Each row was made from one small tree. The marks that hang from a mark follow it in brackets, in alphabetical order. Every link used is in the known rows. Write each row's tree.
Known rows
mubi{beded{ropo sumu}}: [-2.66 -2.80 -2.29 -2.97 -1.54 -2.69  0.44  0.26  1.24  2.13  0.90 -0.99
  2.20 -4.98  2.08  2.10  2.71  2.43]
ropo{degi{mubi}}: [-0.10  0.19  4.95  0.78  2.34  0.24 -0.54 -1.39  0.43  0.08  2.71  1.26
  3.63  1.97 -3.60  1.12  1.90  1.31]
sumu{beded{genaki{degi} ropo}}: [ 0.44  1.14 -0.33  1.77  2.28  2.80 -1.42 -0.66  0.83 -0.82  0.27 -2.61
  1.24 -3.21 -2.34 -1.45  0.37  1.41]
degi{genaki{beded{ropo sumu}} mubi}: [-2.25  6.28 -2.20 -2.56  4.24  1.57 -1.27  0.87 -1.56 -1.17  1.72 -4.58
  8.08 -6.17 -2.00 -0.50  1.36  0.28]
palesa{sumu}: [ 0.01 -4.70 -0.86 -1.22 -0.77 -1.22  1.70 -0.82  0.10  0.81  0.84  1.35
 -1.68  1.63  0.53 -0.57  0.81  0.79]
ropo{degi{genaki}}: [-1.83  1.87  0.29 -0.30 -0.23 -1.57  1.18 -0.96  0.83  0.72 -0.73  0.76
  1.72  0.31 -1.28  0.53  0.70  1.17]
mubi{beded}: [-1.60 -1.69 -0.59 -1.60 -2.72 -1.75  1.69  1.43  0.94  0.93  0.00 -0.63
 -0.32 -1.35  1.44  0.72 -0.25  0.32]
mubi{beded{genaki{degi} ropo sumu}}: [-3.61 -2.22 -1.14 -2.86 -2.06 -3.72  0.25  0.79  1.67  3.58  1.12 -4.45
  2.65 -6.10 -0.22 -0.39  3.29  2.74]
palesa{pumer}: [-0.66  2.12 -1.96 -0.87 -1.34 -0.11 -2.27 -1.44  0.03 -0.95 -2.22  1.43
  0.06  0.64 -0.74 -1.87  0.14  0.37]
degi{genaki{beded{sumu}} mubi}: [-2.82  6.38 -2.10 -2.79  3.44  1.92 -0.92  1.26 -1.22 -1.54  1.78 -5.08
  6.85 -4.77 -3.13  0.18  0.37 -0.71]
genaki{degi{mubi{beded{ropo sumu}}}}: [-0.56  0.63  1.75 -1.62  1.64  1.20 -1.94  1.41 -1.23 -0.90  3.68 -4.82
  3.66 -4.19 -0.55 -1.49  2.27  2.15]
degi{genaki mubi{beded{ropo}}}: [-1.93  4.59 -1.69 -2.51 -0.05  0.48  0.79  2.02 -0.32 -0.12 -0.17 -2.73
  5.49 -5.18  1.24 -1.79  0.74  0.07]
beded{genaki ropo{degi{mubi}} sumu}: [-3.08 -1.18  2.27 -1.49  1.94 -3.47 -0.93 -2.64  2.32  4.39  2.28 -1.15
  7.16 -3.77 -4.63  1.37  6.08  3.56]
ropo{degi}: [-0.54 -1.39  3.11  0.84  0.59 -1.46  0.38 -1.71  0.88  0.95  0.97  2.16
  0.87  2.19 -2.12  1.56  1.28  1.54]
sumu{beded{genaki{degi{mubi}} ropo}}: [ 0.64  2.16  0.79  1.67  3.50  3.95 -1.98 -0.53  0.53 -1.25  1.23 -3.16
  3.02 -3.37 -3.15 -1.65  0.83  1.20]
degi{genaki mubi}: [-1.16  6.21 -1.05 -1.53  1.25  2.18 -0.15  1.21 -0.84 -1.25  0.07 -2.77
  4.44 -2.65 -1.08 -1.83  0.07 -0.98]
ropo{degi{genaki mubi}}: [-1.53  3.51  2.18 -0.41  1.60  0.14  0.17 -0.65  0.25 -0.10  1.04 -0.06
  4.47 -0.01 -2.90  0.02  1.34  0.91]
beded{genaki{degi} ropo}: [-0.34  0.40  1.20  0.68  0.53 -1.64 -0.69 -0.16  0.01  2.39 -0.02 -3.65
  2.35 -3.46 -1.31 -3.99  2.18  1.90]
mubi{beded{genaki sumu}}: [-4.67 -2.47 -1.73 -3.45 -3.66 -4.11  1.71  0.72  2.96  4.07  0.32 -2.97
  1.64 -3.89 -1.31  1.70  2.17  1.10]
sumu{beded{genaki ropo{degi}}}: [-0.32 -0.37  0.84  1.92  2.17  1.01 -0.25 -2.31  2.38  0.84 -0.02  0.73
  2.33 -1.42 -3.34  1.25  1.32  1.87]
beded{genaki ropo{degi} sumu}: [-3.43 -2.53  0.70 -1.36  0.53 -4.84 -0.30 -2.94  2.85  5.11  0.95 -0.45
  5.12 -3.46 -3.37  1.74  5.54  3.80]

Write each row's tree
[ 0.72  3.66  3.47  0.66  5.21  3.48 -2.52  1.93 -3.12 -3.28  4.22 -6.09
  3.83 -1.77 -3.88 -2.52 -0.71 -0.15] -> genaki{beded degi{mubi}}
[-1.88 -0.85  0.65 -0.62  4.13 -1.58 -1.10 -1.48 -0.18  0.67  2.73 -1.02
  4.93 -2.95 -2.56  2.83  2.40  2.53] -> genaki{beded{ropo{degi} sumu}}
[-3.85 -1.67 -2.08 -3.30 -1.63 -3.81  1.14 -0.32  1.88  2.55  0.49 -0.53
  3.44 -4.77  1.27  2.54  3.07  3.18] -> mubi{beded{ropo{degi{genaki}} sumu}}
[-0.33  2.50  1.84 -0.82  6.41  2.38 -3.67  0.75 -2.84 -2.20  5.19 -6.39
  6.41 -5.40 -3.13 -1.02  2.17  2.09] -> genaki{beded{ropo sumu} degi{mubi}}
[-2.45  1.35 -0.38 -2.24  2.82 -1.38 -1.32 -1.97  0.52  1.27  1.99 -0.59
  6.98 -4.40 -1.43  1.74  4.72  3.42] -> beded{ropo{degi{genaki mubi}} sumu}
[-1.15 -0.84  4.53 -0.30  0.63 -0.90  0.46 -0.40  1.11  0.76  2.67  0.92
  3.53  1.03 -2.77  1.55  1.72  1.35] -> ropo{degi{mubi{beded}}}
[ 1.40  0.58  1.74  1.96  4.48  3.92 -1.59 -2.06  0.67 -2.18  1.74  1.66
  3.19 -0.89 -2.09  1.83  1.06  1.87] -> sumu{beded{ropo{degi{mubi}}}}
[-0.55 -2.18 -3.72 -0.98 -0.79  0.30 -1.07 -3.25  1.65  0.03 -2.08  2.22
 -0.12  0.03 -2.00 -2.28  1.35  1.85] -> palesa{pumer sumu{beded{genaki ropo}}}
[-3.70  4.20 -2.72 -4.30 -0.85  0.20  0.47  1.84  0.49  0.06  0.90 -4.06
  5.22 -5.35 -0.40  0.34  1.20  0.05] -> degi{genaki mubi{beded{sumu}}}
[ 0.52 -2.17 -3.93 -0.95  0.22  1.74 -1.58 -3.27  0.57 -1.94 -1.39  3.46
 -0.84  0.66 -0.23 -1.49  0.88  2.06] -> palesa{pumer sumu{beded{ropo}}}
[-3.10 -1.31  3.79 -1.53  0.03 -2.55  0.55 -0.86  2.35  2.74  2.79 -0.58
  4.72 -0.57 -4.48  2.18  3.24  2.08] -> ropo{degi{mubi{beded{genaki sumu}}}}
[-0.80 -1.51 -2.92 -1.03 -1.17  1.26 -1.42 -2.32  1.28 -1.07 -1.11  0.17
 -1.68  1.09 -3.13 -3.04  0.43  1.28] -> palesa{pumer sumu{beded{genaki{degi}}}}
[-3.63  1.96  0.79 -2.55 -0.11 -1.48  0.71 -0.15  1.37  0.96  1.69 -1.01
  5.03 -2.07 -2.40  1.85  2.37  1.71] -> ropo{degi{genaki mubi{beded{sumu}}}}
[-1.49  0.09  1.86 -0.69  5.26 -0.49 -1.71 -1.34 -0.60  0.11  3.81 -1.64
  6.63 -3.09 -3.61  2.48  2.90  2.37] -> genaki{beded{ropo{degi{mubi}} sumu}}
[-0.13  0.42  1.84 -1.17  1.01  0.50 -0.21  1.10 -0.30  0.11  1.90 -1.09
  4.38 -2.84  0.23 -0.63  1.53  0.76] -> degi{mubi{beded{ropo}}}
[-2.54 -0.16  0.88 -2.72  0.08 -1.52 -0.24  0.49  1.26  2.60  2.11 -2.93
  5.86 -4.83 -2.02  0.32  3.41  1.41] -> degi{mubi{beded{genaki ropo sumu}}}
[-0.01 -2.00 -3.83 -1.23 -0.67  2.03 -1.33 -2.78  0.92 -2.34 -1.29  2.91
 -1.95  1.93 -1.27 -1.08 -0.12  1.11] -> palesa{pumer sumu{beded}}
[-0.91 -0.16  4.11  0.91  1.70 -2.62 -0.13 -1.85  1.55  3.69  0.88  0.04
  5.89 -1.27 -3.98 -1.21  3.67  2.31] -> beded{genaki ropo{degi{mubi}}}
[-2.52 -0.98  0.63 -1.36 -3.32 -2.64  1.53  1.96  1.28  2.50  0.08 -4.10
  0.02 -2.48 -0.94 -1.79  0.30  0.59] -> mubi{beded{genaki{degi}}}
[-2.83  0.06 -1.86 -2.15  1.33 -2.67 -0.55 -2.18  1.01  1.84  0.58  0.14
  4.76 -4.31 -0.15  2.19  4.21  3.69] -> beded{ropo{degi{genaki}} sumu}
[ 1.33  3.43  3.38  1.08  6.23  3.07 -2.84  1.37 -3.58 -2.85  4.06 -5.46
  5.27 -3.40 -2.62 -3.17  0.38  1.06] -> genaki{beded{ropo} degi{mubi}}
